What can hang from each mark:
K_905: K_212 K_345 K_438
K_212: K_575 K_726 K_905
K_81: K_58
K_575: K_81 K_212
K_185: K_81
K_607: K_726
K_726: K_212 K_607
K_438: K_905

Known rows, with every way that one mark hangs from another:
{K_438 {K_905 {K_212 {K_726 K_607}} K_345}}: [ 2.47  2.90  0.16  0.39 -4.41 -0.68  2.35  1.49 -2.25  1.94 -1.07 -1.70
 -2.24  0.48 -0.91  3.59  0.96 -2.56 -0.49  5.30]
{K_726 K_607}: [ 1.06 -2.44 -0.61  0.05 -0.52 -0.89  0.83  0.52 -1.58  0.42  1.13 -0.71
 -0.25  1.37 -0.57  2.10 -0.68 -0.67 -1.90  0.61]
{K_438 {K_905 {K_212 {K_575 K_81}} K_345}}: [ 2.09  1.91  1.46  0.90 -3.37  1.65  1.05  2.15 -0.35  1.35 -3.14 -1.74
 -3.63  0.41 -1.26  2.45  0.58 -2.61 -0.49  4.18]
{K_726 {K_212 {K_575 {K_81 K_58}}} K_607}: [ 0.86 -5.18  2.30 -3.34 -2.84  0.40 -2.88  1.93 -2.58  1.60 -2.75 -1.15
 -5.87  3.04 -0.20  4.08 -2.92 -0.88 -3.29 -1.06]
{K_575 {K_212 {K_726 K_607} K_905}}: [ 0.24  1.29  0.61 -1.98 -4.36 -0.62  0.28  0.52 -2.24  0.85 -0.73 -2.80
 -4.64  2.10 -1.31  3.18 -3.33 -0.58 -0.09  0.61]
{K_438 {K_905 K_212 K_345}}: [ 2.32  3.04  0.67  1.52 -2.75  1.27  1.71  0.95 -0.13  0.88 -0.11 -1.28
 -2.14  0.17 -0.98  1.51  2.21 -2.01  0.46  3.60]
{K_438 K_905}: [ 1.41  1.39 -1.27  2.54 -0.99  1.25  0.97  0.16  0.14  1.31 -0.80 -0.66
  0.24 -0.50  0.97 -0.90 -2.05 -2.40  1.25  0.43]
{K_438 {K_905 {K_212 K_575 {K_726 K_607}} K_345}}: [ 2.16  2.53  0.40 -1.00 -5.26 -0.95  2.20  1.76 -1.68  2.80 -3.32 -2.53
 -2.51  0.43 -1.21  4.70  0.08 -2.56 -1.30  6.27]
{K_212 {K_575 K_81} K_726}: [-1.40  0.05  0.82 -2.62 -2.73 -1.98 -0.52  2.48 -2.19  2.01 -7.15 -0.48
 -2.35 -0.28  0.15  3.07 -3.79 -1.48 -1.50  3.80]
{K_212 {K_905 K_345 K_438}}: [ 0.86  0.16  1.12 -0.62 -0.76 -0.92 -0.81  2.54  0.83 -2.35  0.63  0.32
 -0.96  0.58 -4.07  1.45  5.59 -1.15 -0.50  0.17]
{K_575 K_81 {K_212 {K_905 K_345 K_438}}}: [ 1.71 -1.04  3.13  0.84 -0.64  1.80 -1.98  3.47  0.21 -2.78 -0.80 -0.94
 -6.94  2.06 -4.28  1.95  0.48 -1.22  0.11 -2.51]
{K_212 K_575 {K_905 K_345}}: [-0.65  0.54  1.76 -2.45 -3.77 -0.13  0.51  2.59  0.21  0.15 -3.73 -1.41
 -0.56  1.02 -2.31  2.27  2.38 -0.67 -1.62  1.92]
{K_212 K_575 {K_726 K_607} K_905}: [-1.64  0.70 -0.50 -4.38 -5.67 -3.05  0.87  1.67 -3.07  2.31 -4.79 -2.10
 -1.70  0.80 -0.83  4.41 -2.29 -2.12 -2.65  5.37]
{K_607 {K_726 {K_212 {K_575 K_81} K_905}}}: [-0.82 -1.76  1.57 -4.82 -6.28  0.61 -1.03  1.53 -2.03  1.07 -1.53 -0.81
 -3.61  1.73  1.77  1.32 -4.87 -2.03 -2.38  2.81]
{K_575 K_81 {K_212 K_726}}: [ 0.34  0.16  1.91 -0.06 -1.60  0.57 -1.27  1.83 -1.89  0.11 -3.25 -1.18
 -6.42  1.14 -0.53  2.06 -4.99 -0.46  0.73 -0.63]
{K_905 K_212}: [-0.29  2.46  0.46 -1.54 -1.72  0.40  0.04 -1.39 -0.55  0.21  1.52 -1.31
 -3.61 -0.11 -0.65  1.90  1.62 -0.05 -0.46  4.49]
{K_905 {K_212 K_575 K_726} K_345}: [ 0.46  3.09  2.40 -4.48 -4.94 -2.11  0.98  1.58 -1.38  1.77 -3.77 -1.65
 -3.11  0.37 -2.28  5.68  3.00  0.13 -1.83  7.07]
{K_185 K_81}: [-0.10 -0.23  2.63  0.60  0.07 -0.09 -2.52  1.84 -0.82 -2.38  1.12 -0.88
 -0.75  0.18 -1.05  0.14  1.35 -0.26  0.99 -0.20]
{K_575 {K_81 K_58} {K_212 {K_726 K_607}}}: [ 1.84 -1.70  2.53 -0.66 -1.24  0.50 -1.35  2.40 -2.61  1.21 -3.07 -0.72
 -8.41  2.52 -1.43  3.30 -3.47 -1.03  0.46 -4.40]
{K_81 K_58}: [ 1.10 -0.50  1.14 -0.91  0.86  0.62 -0.89  0.34  0.41  1.11 -0.69  1.22
 -2.46  0.68 -0.71 -0.10  2.48 -0.09  1.37 -5.24]
{K_575 {K_81 K_58} {K_212 K_726}}: [ 1.15 -0.12  2.85 -0.63 -1.05  1.19 -1.87  2.08 -1.61  0.97 -3.82 -0.14
 -8.29  1.73 -1.09  1.97 -3.07 -0.66  1.76 -4.95]
{K_726 {K_212 K_575 {K_905 K_345 K_438}} K_607}: [ 1.24 -3.64  2.03 -4.59 -4.28 -1.42 -2.50  2.67 -1.41 -0.42 -0.70 -1.97
 -3.83  2.98 -3.19  5.28  1.09 -1.01 -3.99  2.03]

Rows:
[ 2.12  0.38  1.53 -2.23 -3.40 -1.76 -0.54  2.15 -1.12 -0.69 -0.36 -2.26
 -4.75  2.25 -4.20  4.52  0.38 -0.86 -0.49  0.26] | {K_575 {K_212 {K_726 K_607} {K_905 K_345 K_438}}}
[ 2.17 -0.51  2.83 -2.39 -0.73 -1.08 -1.72  2.87  0.91 -1.31 -1.58 -0.94
 -5.88  0.47 -5.48  5.34  5.46 -1.24 -2.23  4.53] | {K_905 {K_212 {K_575 K_81}} K_345 K_438}
[ 0.58 -3.93  1.08 -3.99 -3.81 -0.43 -1.77  0.48 -2.12  1.53 -1.24 -2.20
 -3.10  2.48  0.17  4.21 -3.46  0.00 -3.52  1.62] | {K_726 {K_212 K_575} K_607}
[-1.38  2.48  1.48 -4.09 -5.58 -2.47  0.88  3.08 -1.69  1.43 -6.11 -1.17
 -0.62  0.40 -1.73  3.81  1.07 -1.10 -1.48  4.65] | {K_212 K_575 K_726 {K_905 K_345}}
[ 0.87 -1.77  1.85 -5.67 -5.81 -0.75 -1.01  2.03 -0.69  0.36 -0.34 -0.71
 -2.36  1.72 -0.55  2.44 -1.13 -1.53 -2.42  2.50] | {K_607 {K_726 {K_212 K_575 {K_905 K_345 K_438}}}}
[ 0.92 -0.07  0.47 -2.35 -3.08 -4.16  0.22  3.57 -2.26 -0.76 -0.86 -0.12
 -1.30  0.96 -3.96  4.71  3.64 -2.31 -2.09  3.34] | {K_212 {K_726 K_607} {K_905 K_345 K_438}}
[ 0.93  3.05  0.23 -0.66 -3.69  0.66  0.30  0.77 -1.53  3.36 -4.50 -1.36
 -5.63 -0.39  0.08  2.41 -1.98 -3.45  0.57  3.66] | {K_438 {K_905 {K_212 {K_575 {K_81 K_58}} K_726}}}
[ 0.58 -0.43  3.04  0.33 -0.88  3.45 -2.20  2.01 -0.56 -0.63 -1.78 -0.51
 -8.84  2.56 -1.95  0.45 -1.16 -1.12  1.74 -6.02] | {K_575 {K_81 K_58} {K_212 K_905}}
[ 2.36  0.26  1.62 -4.79 -3.32 -4.15 -0.28  2.38 -0.86  0.55 -1.77 -1.95
 -4.56  0.63 -5.24  7.90  4.88 -1.15 -3.25  7.15] | {K_905 {K_212 K_575 {K_726 K_607}} K_345 K_438}
[ 2.23  2.86  0.96  0.13 -3.68  1.12  1.46  1.12  0.19  1.64 -2.25 -2.27
 -2.37  0.21 -1.30  2.47  1.29 -1.96 -0.34  4.42] | {K_438 {K_905 {K_212 K_575} K_345}}
[-0.58 -0.20 -0.95 -4.56 -4.01 -4.28 -0.73  2.05 -1.85  1.29 -3.63 -1.85
 -2.40  0.56 -2.96  5.20 -0.67 -2.79 -2.80  5.12] | {K_212 K_575 {K_726 K_607} {K_905 K_438}}
[-1.22  3.51  0.41 -4.66 -4.47 -1.76  0.18 -0.64 -1.56  2.42 -2.98 -2.21
 -4.18 -0.50 -0.49  4.33 -0.57 -0.43 -1.38  7.63] | {K_905 {K_212 K_575 K_726}}
[-0.72 -0.93  1.09 -5.45 -6.60  0.13 -0.39  0.55 -1.55  1.44 -0.63 -1.31
 -2.36  1.57  1.83  1.38 -4.30 -1.36 -2.05  3.01] | {K_607 {K_726 {K_212 K_575 K_905}}}
[ 0.15  1.96  0.81 -2.32 -2.83 -3.37 -0.48  3.30 -1.06 -1.02 -1.66  0.35
 -1.10 -0.09 -3.59  3.07  4.31 -1.83 -0.43  2.91] | {K_212 K_726 {K_905 K_345 K_438}}
[-0.24 -3.99  2.29 -3.67 -4.46  0.85 -2.66  2.37 -3.04  0.94 -2.50 -1.41
 -6.35  3.22 -0.64  3.78 -2.39 -1.81 -3.18 -0.17] | {K_726 {K_212 {K_575 {K_81 K_58}} K_905} K_607}
[-0.05 -4.49  1.34 -3.49 -3.61 -0.48 -3.49  2.51 -2.21 -0.44 -1.39 -1.59
 -5.75  2.57 -1.99  4.48 -2.17 -2.24 -3.99  2.05] | {K_726 {K_212 {K_575 K_81} {K_905 K_438}} K_607}
[ 0.01 -0.05  1.62 -0.31 -3.58  0.30 -0.61  2.41 -3.27 -0.09 -2.35 -1.91
 -7.03  2.21 -1.39  3.23 -4.63 -1.78 -0.62  0.36] | {K_575 K_81 {K_212 {K_726 K_607} K_905}}
[ 1.68  3.69  0.76 -1.08 -4.89 -0.33  1.81  1.39 -0.96  2.53 -3.76 -2.07
 -2.49 -0.22 -0.83  3.61  0.31 -2.16 -0.23  6.04] | {K_438 {K_905 {K_212 K_575 K_726} K_345}}
[ 0.62  0.69  3.23 -2.05 -2.81  0.46  0.13  2.44 -0.51  0.06 -2.92 -1.38
 -4.64  0.97 -2.77  4.40  3.09 -0.24 -2.27  4.98] | {K_905 {K_212 {K_575 K_81}} K_345}
[ 1.05  0.40  2.88 -0.55 -2.20 -0.17 -1.85  3.96 -1.28 -1.72 -2.66 -0.91
 -7.13  1.60 -3.85  3.13 -0.45 -1.63  0.20 -0.48] | {K_575 K_81 {K_212 K_726 {K_905 K_345 K_438}}}
